(in the rows, 128 means zero)
Known rows, with every step that occurs:
rozem, zulo, rinud, gegas, sune: [106 136  67  96 157 133 106 199 136  85 102  92  90 119 122  89 116  89
 126 121 130 102 143 154 176]
gegas, sune, redarel: [129 141  79  92  92 126 144 153 133 126 125 153 121 153 132 125 122 122
 143 138 110 137 143 139  62]
zoga, gegas, sune, rikim: [123 128  63  83 146 118 148 110 131 133 137 105  90 170 136  92 128 122
 142 158 119 108 155 123 124]
gegas, sune, zulo, rinud, redarel: [117 100  77  88 165 132 176 188 142 148 127 111 124 151 104  94 131 138
 133 120  98 147 129 144 123]
redarel, zoga, gegas, sune, rikim: [128 122   4  75 119 116 142 106 135 124 136  90  86 179 138 102 138 116
 142 143 127  94 146 131 123]
sune, rikim: [140 151 101  76 143 126 152 136 137 126 154 118  78 148 159  85 125 120
 152 159  98  93 132 130  68]
redarel, sune: [144 139 173  86 122 148 151 137 149 154 116 131 111 127 157 108 137 105
 140 143  99 125 122 111  39]
zoga, gegas: [138 135 155  95 132 119 139  79 136 149 125  97 110 157 158 103 120 110
 136 159 117  91 138 106  48]
zulo, rinud: [137 147 134  99 152 134 140 168 141 147 130 103  97 121 149  85 120 104
 146 137 109  89 120 122  78]
zulo, rinud, redarel: [133 142 155 106 160 138 166 167 147 128 133  87 108 127 140 100 125 106
 141 126  98 119 123 123 113]
zulo, rozem, deva: [152 174 150  94 150 123 112 130 128  95 147 115 131 133 157  84 121  93
 136 132 115 135 123 108 124]
rinud, redarel: [131 145 158  98 141 136 165 120 147 124 133 103 115 146 151 123 120 115
 141 142  92 130 125 122  72]
rinud, gegas: [131 130 132 109 124 127 124 142 136 129 122  98 101 145 153 116 110  92
 138 151 120 110 137 117  69]
gegas, sune: [115 142  82  89 134 133 138 136 135 142 119 133 116 142 140 111 115 116
 141 142 114 111 136 136  89]
sune, zulo, rozem, deva: [157 142 130  74 148 112 122 132 129 111 152 129 139 150 140  72 128 118
 128 136 105 137 119 118  84]
rozem, deva: [139 156 149  77 157 132 138 120 143 106 144 112 126 124 154 100 120  96
 141 145 120 112 122 113  61]
rozem, zulo, rinud: [133 163 126  79 164 134 125 157 144 104 121 103  95 108 148  73 122  99
 133 130 104  66 118 148  97]
zoga, gegas, sune, deva: [135 126  88  83 109 113 134  98 133 156 107 116 126 165 138 107 132 132
 143 154 132  86 159 122  88]
sune, zulo, rinud: [142 113 112  78 152 124 152 170 140 163 134 119 110 137 132  71 131 128
 136 142  98  94 117 133  42]
zulo, rinud, gegas, sune, deva: [131 121  64 105 123 124 121 209 132 142 104 103 105 136 123 103 129 108
 147 130 139 100 154 134 147]
gegas, sune, deva: [136 140  73  80 107 124 138 142 134 149 113 139 121 150 141 107 128 135
 148 145 119  86 144 140  77]
rozem, zulo, rinud, gegas: [127 144 125  94 153 131 110 179 140  88 113  78  84 114 142  85 117  84
 127 128 118  81 133 141 131]

Rows:
[163 123 186  77 152 134 162 146 142 100 141 120 150 147 127  93 155 119
 124 114  90 205 118 104 121] | rinud, redarel, sune, zulo, rozem, deva
[120 120  41  86 109 123 131  91 137 145 112  94 117 171 138 122 130 105
 133 135 135  99 138 124  90] | redarel, zoga, gegas, sune
[117 124  40  93 140 128 133 174 129 111 135 108  75 160 130 101 122 107
 145 149 122 128 156 137 147] | rinud, gegas, sune, rikim
[133 113   5 111  78 127 119 217 135 110 114 102 101 149 115 127 134  89
 138 104 141 133 143 141 128] | zulo, rinud, gegas, sune, redarel, zoga
[134 113  66  90 142 113 105 168 121  96 132 117 139 163 113  90 124 107
 122 125 128 173 143 126 160] | rinud, gegas, sune, zulo, rozem, deva
[109 122  76 109 127 132 121 157 130 130 112 110 107 150 133 123 111  97
 136 142 128 128 149 130 112] | rinud, gegas, sune
[112 121  69 116 149 134 123 206 132 137 111  95  98 135 123  99 116  91
 139 126 132 124 145 128 157] | zulo, rinud, gegas, sune
[146 100 171  74 129 142 191 137 155 151 124 125 133 150 129 115 150 137
 130 136  79 162 120 119  33] | rinud, redarel, sune, zulo
[122 113  54 105 139 129 157 136 143 128 114  59 116 158 121 118 137 104
 132 111 130 126 135 124 162] | zulo, rinud, redarel, zoga, gegas, sune
[135 123  64  86 127 117 126 149 119 147 126 145 127 170 127  78 123 137
 127 132  98 137 130 143 106] | gegas, sune, zulo, rozem
[154 128  95  89  64 113 136  90 138 122 129 101 116 170 151 131 136 107
 137 134 124 105 136 117  17] | sune, redarel, zoga, gegas
[148  86 139  90 135 137 146 208 147 154 112 107 105 131 121  87 147 106
 129 129 110 140 129 114  73] | redarel, sune, zulo, rinud, gegas
[131 151  92  82 144 136 147 154 156  75 122  69  98 126 142 100 136  99
 129 102 102  84 109 153 125] | rozem, zulo, rinud, redarel, zoga
[131 115  10  98  57 123 121 170 132 104 116 116 111 168 126 147 128  96
 136 118 134 140 147 142  87] | rinud, gegas, sune, redarel, zoga
[123 105  56  77 154 126 151 188 137 165 123 129 118 144 112  77 128 133
 133 132 109 111 128 144  90] | gegas, sune, zulo, rinud
[130 105  55 100 119 115 107 170 115 139 119 125 118 177 118  91 117 121
 121 132 114 154 144 135 139] | rinud, gegas, sune, zulo, rozem
[145 132 193 101 153 155 180 182 155 139 116  96 113 116 137 108 147 105
 139 117  94 152 119 109 116] | zulo, rinud, redarel, sune
[137 109 133  85 162 129 177 167 148 144 136 100 116 144 124  87 133 134
 133 130  86 126 118 132  75] | sune, zulo, rinud, redarel
[130 127  92  96  93 117 140 110 130 134 119 126 125 168 129 127 125 119
 136 147 123 141 156 122  71] | zoga, gegas, sune, redarel
[124  81  34  76 118 115 166  94 143 137 120  89 135 196 114 122 141 138
 122 126 115 137 134 133  84] | rinud, redarel, zoga, gegas, sune, zulo
[159 133 184  83 105 140 181 132 156 135 112 119 125 139 149 124 153 130
 147 133  92 134 133 114  64] | rinud, redarel, sune, deva
[125 135  54  85 133 123 108 197 138  91  96 100  97 122 121  87 129 106
 136 124 134  72 152 157 169] | rozem, zulo, rinud, gegas, sune, deva
[122  95  18  80 139 132 171 185 147 140 125  99 121 162 105 103 142 132
 131 104 108 131 118 152 118] | gegas, sune, zulo, rinud, redarel, zoga
